Each row comes from the steps of one path. Every step used is in the known rows, and no mark comes twice. Write the path behind each row, first mark first.
Known rows
dorag > tiluf > vele > vesof: -0.449,-1.493,-0.902,-1.018,1.299,0.593,-0.679,-1.497,-0.295,-0.503,-4.068,0.690,-1.501,-1.557,-0.304,1.298,-1.942,0.102,1.221
guriz > fofore > dorag: -0.053,2.242,0.598,-1.180,-1.938,-3.243,-2.026,0.029,0.284,-0.336,-2.047,-0.810,2.355,2.253,7.062,-1.367,1.881,0.190,-1.742
fofore > vele > vesof: -0.407,0.613,0.130,-0.164,0.016,0.007,1.469,-0.091,-0.437,1.945,-4.942,-0.447,0.336,0.225,-3.626,0.596,-0.608,-0.111,-1.302
tiluf > dorag > fofore > tasi: 0.201,0.331,0.226,3.573,0.737,1.036,-0.987,0.790,0.310,0.919,1.063,0.100,-2.854,3.533,-0.801,0.790,-0.138,-0.681,1.686
guriz > fofore > dorag > tiluf > vele: -0.017,0.186,-0.317,-2.355,-1.263,-2.394,-2.851,-2.934,0.357,-2.002,-1.110,-0.010,-0.726,1.922,3.668,-0.540,0.670,0.156,1.136
guriz > fofore > dorag > tiluf > vele > vesof: -0.683,0.768,-0.760,-2.015,-0.219,-1.181,-3.629,-2.710,0.080,-0.584,-5.142,-0.006,-0.345,0.576,5.897,0.426,-0.577,0.058,1.213
vele > tiluf > dorag > fofore: -0.076,0.998,-0.733,1.760,1.374,4.525,1.359,1.190,0.198,1.549,3.982,0.589,-3.222,-1.115,3.007,1.413,-1.140,0.246,1.754
vesof > vele > tiluf > dorag: 0.485,-0.633,-0.438,1.784,1.606,6.300,0.304,1.012,-0.389,2.156,4.260,-0.120,-0.169,-3.898,2.413,0.272,2.006,0.411,-0.040
vele > fofore: 0.064,-0.203,0.638,0.205,1.063,0.465,2.162,2.205,0.020,-0.702,1.194,0.060,0.863,-1.855,-2.765,0.546,-1.755,0.475,-1.139
dorag > tiluf > vele: 0.189,-2.020,-0.410,-1.312,0.371,-0.564,0.138,-1.485,0.058,-2.008,0.005,0.815,-1.760,-0.346,-2.710,0.309,-0.696,0.254,1.143
tezuves > guriz > fofore > dorag: 0.001,2.353,1.590,-2.588,-2.728,-4.446,-2.701,-0.300,0.310,-0.547,-1.281,-0.277,5.128,1.388,7.151,-2.482,0.258,-0.045,-1.381
tiluf > dorag > fofore: 0.245,0.021,-0.634,1.111,0.534,1.989,1.739,1.311,0.366,0.510,1.696,0.805,-2.881,-0.034,1.666,0.701,-1.113,0.329,1.394
tiluf > vele: 0.496,-1.526,0.069,-0.163,0.108,-1.795,0.631,-0.584,-0.175,-1.131,-0.183,0.406,-0.360,-0.800,-1.008,0.516,-0.790,0.363,-0.210
tezuves > guriz > fofore: 0.041,1.499,1.715,-1.998,-0.765,-3.532,-2.618,1.327,0.568,-1.110,-0.769,0.933,6.612,-0.128,3.937,-1.956,-0.141,0.530,-1.285
dorag > fofore > vele: 0.050,1.423,0.088,0.362,-0.622,-1.020,2.943,0.904,0.308,1.182,-0.571,-0.096,-1.938,2.499,-3.673,0.301,-1.552,-0.036,-0.119
tezuves > guriz > fofore > dorag > tiluf > vele > vesof: -0.641,0.680,0.156,-3.214,-0.913,-2.314,-4.235,-3.048,0.138,-0.704,-4.571,0.432,2.149,-0.113,5.990,-0.625,-2.100,-0.175,1.498
vele > tiluf: -0.093,0.602,0.316,0.781,1.087,2.198,1.095,1.658,-0.305,1.136,2.216,-0.039,0.849,-2.038,0.696,0.672,0.304,0.215,-1.192
tasi > fofore > dorag: 0.024,-1.096,-1.909,-0.414,-2.299,-2.489,2.208,0.992,-0.615,0.171,-1.759,-0.799,1.030,-1.357,2.261,-1.749,4.170,-0.361,-2.485
tezuves > guriz: 0.343,-0.470,1.603,-1.561,-0.866,-2.594,0.786,1.362,-0.109,-0.557,0.300,0.830,4.765,-1.441,-0.797,-1.706,-1.782,0.039,-1.361
tasi > fofore: 0.147,-2.155,-2.124,0.470,-0.250,-1.316,2.777,2.774,-0.553,-0.427,-1.192,0.300,1.935,-3.246,-1.515,-1.172,4.158,0.233,-2.502

Which path is each row?
0.229,-1.055,0.324,0.009,1.098,-0.133,1.310,0.097,-0.043,-1.489,1.535,0.279,-0.492,-1.984,-2.987,1.202,-2.617,0.538,0.157 => tiluf > vele > fofore
-0.158,1.127,0.212,4.252,1.358,3.322,-1.341,0.743,0.238,1.961,3.079,-0.143,-3.081,2.475,0.239,1.414,-0.028,-0.725,2.079 => vele > tiluf > dorag > fofore > tasi
-0.540,-0.735,-0.973,-1.713,-0.297,-0.361,-0.917,-2.692,-0.413,-0.082,-4.530,-0.133,-2.150,-0.371,2.418,0.814,-1.529,-0.247,1.172 => fofore > dorag > tiluf > vele > vesof
-0.014,-1.189,0.660,1.632,1.522,-0.044,-1.791,-0.956,0.203,-1.502,1.094,-0.051,-1.717,2.170,-6.462,1.056,-1.361,-0.581,1.680 => dorag > tiluf > vele > fofore > tasi
0.054,-0.409,0.033,1.089,0.908,5.162,0.813,0.083,-0.284,1.262,4.142,0.167,-0.844,-2.084,-0.090,0.789,1.704,0.265,0.253 => vele > tiluf > dorag
0.438,-0.283,0.935,3.436,1.936,0.820,-1.140,2.664,0.005,0.781,0.688,-0.807,1.322,0.218,-2.541,0.026,-0.401,-0.409,-0.862 => vesof > vele > fofore > tasi
-0.180,-0.318,-0.147,-2.057,-1.462,-0.786,0.557,-0.780,0.002,-0.760,-0.889,-0.407,-1.032,1.422,0.423,-0.961,0.688,-0.328,-0.224 => fofore > dorag > tiluf
0.065,0.301,0.325,0.811,0.007,5.039,1.618,-1.332,-0.314,2.026,3.940,-0.477,-1.521,-0.264,-4.612,0.632,2.204,-0.006,0.174 => fofore > vele > tiluf > dorag
0.346,0.235,-0.219,1.512,1.939,3.447,0.479,2.647,-0.375,2.059,2.337,-0.301,1.641,-3.758,3.409,0.042,0.557,0.319,-1.472 => vesof > vele > tiluf
0.002,1.661,2.393,0.784,-0.458,-4.021,-4.950,0.842,0.574,-0.538,-1.158,0.136,5.762,3.443,1.169,-1.696,0.711,-0.498,-0.730 => tezuves > guriz > fofore > tasi
0.191,-0.709,1.159,2.662,1.215,-0.900,-1.327,-0.178,0.056,-0.803,0.953,-0.341,-0.682,1.696,-5.026,1.198,-1.425,-0.394,0.601 => tiluf > vele > fofore > tasi
0.000,-1.562,-0.154,-1.131,1.316,0.937,0.930,-0.724,0.178,-2.221,1.757,0.684,-1.640,-1.553,-4.519,1.040,-2.520,0.379,1.337 => dorag > tiluf > vele > fofore
0.184,0.818,-0.206,0.564,-0.641,1.629,2.672,-0.375,0.326,1.394,1.225,0.062,-3.225,2.251,-4.251,0.484,-0.459,0.010,1.064 => tiluf > dorag > fofore > vele
0.134,-0.025,0.300,-0.829,-0.956,-1.447,0.932,-1.377,-0.203,-0.783,0.727,-0.844,-1.276,-0.170,0.835,0.394,-1.898,-0.072,-0.050 => tiluf > vele > fofore > dorag
-0.289,2.320,0.079,1.073,0.452,2.149,2.267,0.875,0.071,2.397,2.218,-0.321,-2.024,0.723,-1.841,1.108,-1.323,-0.143,0.222 => dorag > fofore > vele > tiluf
-0.241,-1.648,-2.235,-1.661,-1.718,-1.049,1.651,0.051,-0.328,-0.839,-1.439,-0.267,-0.334,-0.711,-0.098,-1.753,3.911,-0.401,-0.915 => tasi > fofore > dorag > tiluf
0.002,-2.543,-2.283,-1.719,-1.404,-1.766,0.715,-2.203,-0.419,-1.627,-0.947,-0.003,-1.737,-0.837,-0.270,-0.886,2.507,-0.281,0.511 => tasi > fofore > dorag > tiluf > vele
0.035,2.028,0.978,-0.755,-0.989,-2.125,-0.648,0.051,0.463,0.157,-1.672,-0.319,2.546,2.897,-2.271,-0.864,2.037,0.420,-1.631 => guriz > fofore > vele
